Each row was made from one walk, in order. Every step used is in the known rows, and no mark comes twice. Write each row's walk.
Known rows
Y -> F -> Q -> K -> P: [ 0.10  1.70  5.77  2.37  1.64 -2.41  3.53 -1.74 -3.05  2.15  2.54  0.20
  0.59  0.59 -0.48 -0.87 -0.33  5.26  3.98 -2.24 -1.17  2.17 -2.30  4.79
  0.05]
B -> F: [-0.24 -2.24  0.78 -2.43  0.40 -0.06 -2.11  2.73 -0.15 -0.04  2.35 -0.44
  0.13  0.63  0.33 -2.84  0.03 -0.11 -2.20  1.03  1.48 -1.84 -0.23 -1.55
 -0.25]
Q -> F -> P: [-0.30 -3.03  2.18  0.22  0.94 -1.64  0.05  0.11 -2.01  1.71  2.16 -0.30
  1.22 -0.43 -1.51 -1.85  0.15  2.12 -1.06 -1.07 -2.39 -0.83 -1.88  2.04
 -3.12]
F -> Q -> K -> P: [ 0.22  0.62  5.29  2.29  1.03 -2.63  2.48 -0.64 -2.45  1.87  2.12 -0.36
  0.67 -0.10 -1.06 -0.16 -0.40  4.13  1.98 -1.73 -0.99  1.87 -1.50  5.13
  0.77]
Q -> F -> P -> K -> Y: [-1.10 -0.18 -0.02  2.08  0.51 -1.26  3.93  1.07 -4.73  2.20  0.45  1.51
  1.13  1.71  0.69 -2.53 -1.01 -0.44 -2.27 -1.05 -1.75  5.38  0.63  2.58
 -0.86]
H -> F -> K: [ 1.47 -2.16 -2.73 -0.76 -1.65 -1.52 -1.11  0.40 -1.00 -3.20  1.40 -0.17
 -0.15  0.55 -0.73 -6.80 -0.62 -1.28 -4.76 -2.47  0.33 -1.19 -0.15  1.70
 -0.99]
P -> K: [-1.72  0.20 -3.33  1.35  0.31  0.22  1.37  1.41  0.45  0.77 -1.22  2.73
  0.52  0.15  0.40  0.51  0.26 -3.20 -0.76  0.14 -0.25  0.88  2.22 -0.14
 -0.47]
B -> F -> K: [ 0.14 -2.11  0.25 -2.49 -0.81 -1.28 -1.31  1.98 -0.73 -1.63  2.75 -0.30
 -0.73  0.97 -0.24 -6.67 -0.06  1.94 -4.21 -1.50  0.88 -4.07 -1.36  1.11
 -1.35]
Y -> K -> Q: [-2.14  2.50  3.58  1.49  1.32 -0.58  1.72 -2.81 -0.98  1.12 -3.00  1.25
 -2.61  1.12  1.78 -0.49 -0.76  0.67  0.86 -1.91 -2.24  0.03 -0.30  1.84
  0.68]
F -> Y -> K -> Q: [-0.94  2.95  2.55  1.63  0.95 -1.19  0.69 -1.28 -1.13 -0.05 -1.25  1.27
 -1.52  0.95  2.54 -1.81 -0.46  1.67  1.24 -2.59 -2.37  0.33 -0.62  2.85
 -0.45]
P -> F -> Q: [-0.34 -0.29 -1.35  1.44  0.17 -3.36 -0.30 -0.37 -1.12 -1.38  4.12 -1.01
 -0.37 -1.06 -0.19 -3.37  2.15  0.29  0.27 -1.56 -1.26 -0.21 -0.79  2.91
 -0.73]
H -> F -> Y -> K: [ 0.25  1.02  0.25  0.04 -0.36 -0.79 -2.70  0.09 -0.08 -1.98  1.64  2.03
 -0.47  0.72  1.58 -3.26 -0.47 -1.32 -1.21 -3.94 -0.18  0.82 -0.08 -0.50
 -1.36]
K -> Q -> F: [-0.12 -1.22  2.48  4.09  2.02 -1.32  5.23  1.05 -0.76  2.99  1.07 -0.49
  0.23 -0.42 -1.14  0.09  0.35  2.91  0.74  0.65 -1.75  2.73 -0.23  3.67
  0.42]
Y -> F -> K -> P -> H -> B: [-0.15  0.14  0.13  0.69  0.97  0.31 -1.93 -2.34 -4.71  1.15 -0.44  2.45
  0.82  0.47  1.53 -2.31 -1.27 -3.14 -1.19  1.03 -0.11  2.94  0.96  2.83
  1.63]
H -> F -> Y -> K -> Q: [-0.30  1.73  1.06  1.39  0.63 -1.35 -0.31 -0.85 -1.44 -1.07 -0.81  1.11
 -1.10  1.09  2.50 -3.26 -0.86 -0.42 -0.14 -2.63 -1.98  1.25  0.04  2.41
 -0.28]
K -> P -> H -> F -> Y: [ 2.63 -0.91 -2.98  0.07 -0.53 -0.99 -3.58  1.51 -2.68 -1.74  3.18  1.35
  2.65 -0.38  2.08 -4.47 -0.33 -3.82 -1.37 -0.14 -0.58  4.15  2.46  2.54
  0.64]
K -> Q: [-0.47  0.99  0.86  1.44  0.86 -0.81  1.87 -0.89 -1.33  0.47 -2.29 -0.54
 -0.77  0.49  1.20 -0.70 -0.42  0.64  0.92  0.47 -1.77  0.65  0.16  2.83
  0.68]
Q -> K -> Y -> F -> B: [-0.54 -0.06  1.72  0.09  0.33 -2.18  0.98 -2.65 -3.77  0.58  2.68 -0.47
  3.25  1.78  1.53 -1.51 -0.03  4.50  3.71 -1.25 -0.98  2.28 -2.15  1.16
 -4.56]
F -> Q -> K: [-0.27  0.11  2.83  1.85  0.13 -3.52  1.51  0.23  0.21  0.58  3.31 -2.14
  0.92  0.31 -2.00  0.42  1.23  5.64  1.40 -2.57 -0.16 -0.12 -2.48  2.64
 -0.89]
P -> K -> Y -> F -> Q: [ 0.17  3.17  1.70  2.22  1.47 -2.84  4.18 -1.13 -3.13  1.06  3.89  0.75
  0.59  2.33  2.11 -4.22  1.66  3.90  3.04 -2.49 -0.78  2.24 -2.22  2.86
 -0.96]
F -> K: [ 0.26 -0.30 -0.46 -0.59 -1.06 -1.24  0.16 -0.22 -0.64 -1.57  0.68  0.09
 -0.76  0.43 -0.51 -4.44 -0.10  2.11 -2.38 -2.36 -0.34 -2.69 -1.22  2.29
 -1.25]
Y -> K -> Q -> F -> P -> H -> B: [-1.92 -1.71  1.57  1.36  1.71 -0.73 -2.97 -2.13 -3.85  2.48 -1.20  1.78
  0.65  0.06  0.98 -0.40 -0.94 -3.40 -2.70  0.62 -1.89  2.23  0.63  2.31
  0.21]
Y -> F -> K: [ 0.09  1.41  0.46 -0.52 -0.17 -0.99  2.02 -2.14 -1.56 -1.18  1.64  0.90
 -0.89  1.49  0.33 -5.51  0.17  3.85  0.64 -3.30 -0.76 -2.32 -2.62  1.58
 -2.21]
K -> Y -> F -> P -> H -> B: [-0.64 -0.21 -0.45 -0.49  0.65 -0.12 -3.07 -2.66 -6.15  1.06 -0.55  1.23
  1.64  1.52  2.15 -1.89 -1.38 -3.56 -1.86  0.92 -0.70  4.08  0.20  1.03
  0.18]

Which walk is each row?
[ 0.46 -1.77  1.09  1.72  0.02 -1.89  3.13  1.33 -0.42  0.46  3.10 -0.02
 -0.17 -0.25 -2.13 -4.06  0.51  3.97 -2.28 -2.12 -0.66 -0.95 -1.48  3.40
 -1.29] => Q -> F -> K
[-1.13 -2.81  2.98  2.25  1.85 -2.58  0.59 -1.17 -0.99  2.30  2.01  0.26
  2.18 -0.77  0.47 -0.34  0.95  3.21  1.58 -0.21 -2.32 -0.53 -0.84  2.86
 -4.13] => Y -> K -> Q -> F -> B
[-2.22  1.31 -0.96  1.13  1.69 -1.12  2.45 -1.86 -3.10  1.23 -2.46  2.15
 -0.24  1.52  2.14 -2.43 -0.42 -0.61  1.50 -0.81 -3.58 -0.03 -0.04  2.93
 -2.12] => Y -> F -> P -> K -> Q
[ 0.15 -0.78  0.39 -0.98 -0.82 -1.07 -0.49  1.00 -5.52 -0.27  1.51  0.07
  0.07  2.34  1.74 -6.59 -1.47 -0.70 -5.58 -0.28  1.03  3.45  0.23  2.15
  1.56] => P -> H -> B -> F -> K -> Y
[-1.20  1.96  5.67  1.04  1.38  0.39  0.93 -2.47 -2.27  2.08 -1.41  3.07
 -1.79  0.21  1.17 -0.34 -1.72 -0.35  0.91 -2.04 -1.20  1.37  0.08  1.93
  1.43] => Y -> K -> P
[-0.43  1.36  2.34 -1.37  0.66 -1.11  0.62 -3.31 -5.58  0.38  0.88  0.35
  0.43  2.72  1.85 -4.37 -1.13  2.46  1.42 -2.49 -2.46  1.11 -2.99  1.08
 -3.00] => K -> Y -> F -> P
[-1.35 -1.49 -0.33 -2.35  0.10 -0.64 -3.98 -2.80 -2.92  1.05  0.28  1.08
  1.04  0.08  1.37 -1.71  0.23 -2.76 -1.49  0.22 -2.51 -0.25  1.19  0.72
 -0.26] => F -> P -> H
[-0.86  0.09 -0.82  0.28  0.75 -1.50  0.86 -1.99 -3.59  0.72  1.92  1.53
  3.23  1.57  2.92 -2.33  0.37  1.29  3.05 -0.46 -1.06  1.94 -0.62  0.80
 -4.55] => P -> K -> Y -> F -> B
[ 3.00 -1.07 -4.02 -0.03 -1.15 -1.12 -3.12  2.99 -0.65 -3.36  3.18 -0.14
  2.24 -0.03  1.06 -4.17 -0.07 -1.80 -1.53 -1.10  0.45  2.10  0.68  0.96
 -1.56] => H -> F -> Y
[-1.15  0.43  1.51 -1.23  0.54 -0.30 -5.06  0.87 -1.03 -0.10  2.17  2.55
  0.05  0.64  2.59 -2.69 -0.22 -1.81 -2.22 -1.67  0.48  0.23  0.21 -0.99
 -0.48] => P -> H -> B -> F -> Y -> K
[ 0.95 -0.75  3.79  2.22  0.77 -2.84  1.48 -0.15 -2.66  0.83  2.29 -0.37
  1.16  0.04 -1.09 -1.63 -0.89  2.07  0.71 -1.74 -0.53  2.77 -0.80  4.76
  0.87] => H -> F -> Q -> K -> P
[ 2.02 -1.13 -2.37  0.50 -0.79 -1.65 -2.69  1.57 -2.55 -1.53  3.23  0.75
  2.87 -0.18  1.02 -3.33 -0.65 -2.25 -1.05 -0.97 -0.48  5.02  2.06  2.84
  0.49] => Q -> K -> P -> H -> F -> Y
[ 0.58  0.36 -4.72  0.59 -1.15 -1.33 -1.84  1.88 -1.46 -2.96  3.00  0.11
  0.83 -1.21  0.91 -3.07  0.43 -1.59  0.24 -1.19 -1.35  2.47  0.85  1.82
 -1.65] => P -> F -> Y
[ 0.23 -0.06  3.34  1.58  0.08 -3.02  1.67  1.83 -4.26  0.70  3.02 -2.36
  1.21  2.37 -0.23 -2.31 -0.94  3.74 -2.08 -1.13  1.39  4.93 -2.01  2.75
  0.77] => H -> B -> F -> Q -> K -> Y
[ 1.09 -2.14  1.51 -0.47  1.10 -2.68 -3.40  2.75 -0.78 -0.36  4.68 -1.50
  1.17  0.28  0.25 -3.84  1.53  1.46 -2.14  0.59  1.87 -2.59 -2.13  1.61
 -0.71] => H -> B -> F -> Q
[ 0.10 -3.08 -0.30 -1.72  0.49  0.32 -4.02  3.23 -1.10 -0.25  1.42 -0.33
  0.80  0.40  0.25 -2.06 -0.85 -2.39 -3.77  2.26  2.70 -0.68 -0.12 -1.37
 -0.07] => H -> B -> F
[-0.69 -2.10 -1.61 -0.95  0.24 -0.04 -5.73 -1.41 -3.54  0.59 -1.05  0.94
  1.76 -0.23  0.94 -0.36 -0.84 -4.95 -3.21  1.85 -0.47  1.26  1.09  0.80
  0.09] => F -> P -> H -> B
[-0.63 -3.30  1.27 -4.12  0.10 -1.19 -4.60  0.77 -2.41 -0.45  1.96 -0.55
  0.58  0.83  0.42 -4.49 -0.52  0.21 -2.91 -0.39 -0.88 -3.93 -1.85 -0.41
 -3.14] => B -> F -> P
[-0.57  0.63  1.96 -0.90  0.44 -0.38 -4.23  1.77 -0.60 -0.83  1.96  1.84
 -0.40  0.85  1.87 -2.69 -0.52 -0.14 -2.01 -2.33  1.02 -0.81 -0.94 -0.94
 -1.50] => H -> B -> F -> Y -> K
[-0.21 -1.06  0.03 -0.87  0.78 -1.32 -1.61 -2.66 -1.43 -0.04  2.56  0.43
  2.95  0.41  1.87 -1.54  1.03  2.49  3.97 -0.07 -1.01 -1.86 -1.79 -0.06
 -5.34] => Y -> F -> B
[-0.61  0.04  1.48  0.10  0.91  0.38 -0.65 -2.22 -3.11  2.48 -0.28  2.35
  0.59 -0.54  1.71 -0.30 -0.40 -3.31  0.24  1.59 -1.59  3.32  2.88  2.47
  3.35] => K -> P -> H
[-1.21 -2.77  0.88 -0.47  0.94 -1.12 -1.53 -1.54 -2.65  2.72  2.12  1.04
  1.65 -0.64  0.04 -1.30  0.66 -1.12 -1.35  0.38 -2.75  1.22  0.95  1.71
 -0.34] => Q -> F -> P -> H
[ 1.37 -1.79 -2.40 -1.50 -0.09 -0.62 -5.82  4.20 -1.84 -1.28  3.98  0.31
  2.61  0.09  2.04 -3.46  0.21 -1.81 -2.62  1.52  1.41  0.94  0.72  0.46
 -0.58] => P -> H -> B -> F -> Y
[-0.08 -0.97 -0.17  0.96  0.97  0.80 -3.12 -1.05 -3.78  1.71 -1.54  1.99
  1.34 -0.62  1.29  0.75 -1.38 -5.40 -2.01  2.83  0.26  4.13  2.43  2.19
  2.84] => K -> P -> H -> B
[ 0.73  1.39  1.03  0.44 -1.22 -1.38  2.91 -0.30 -4.24 -0.80  0.48 -0.43
 -0.76  2.16  0.86 -5.30 -1.37  2.30 -2.83 -2.29 -0.21  3.00 -0.91  3.14
  0.45] => F -> K -> Y
[ 0.93 -2.30 -1.71 -0.16 -0.03 -0.05 -2.22 -1.21 -2.85 -0.06  0.62  1.72
  1.31 -0.24  1.13 -3.03 -1.07 -6.84 -2.54  0.97 -0.29  4.58  3.56  1.19
  2.92] => K -> P -> H -> F
[ 0.90 -1.03  3.74  2.38  0.94 -1.17  3.53  0.24 -2.91  1.89  1.77  1.26
 -0.10 -0.57 -1.05 -3.76 -0.98  2.78 -0.91 -1.30 -1.30  1.18 -0.71  5.72
  0.42] => Q -> F -> K -> P
[-2.17  0.27 -1.44  1.10  1.13 -1.27  1.25 -0.75 -2.50  0.96 -3.18  1.62
 -0.11  0.79  1.62 -1.74 -0.57 -1.70 -0.57 -0.20 -3.35 -0.29  0.89  3.43
 -1.46] => F -> P -> K -> Q
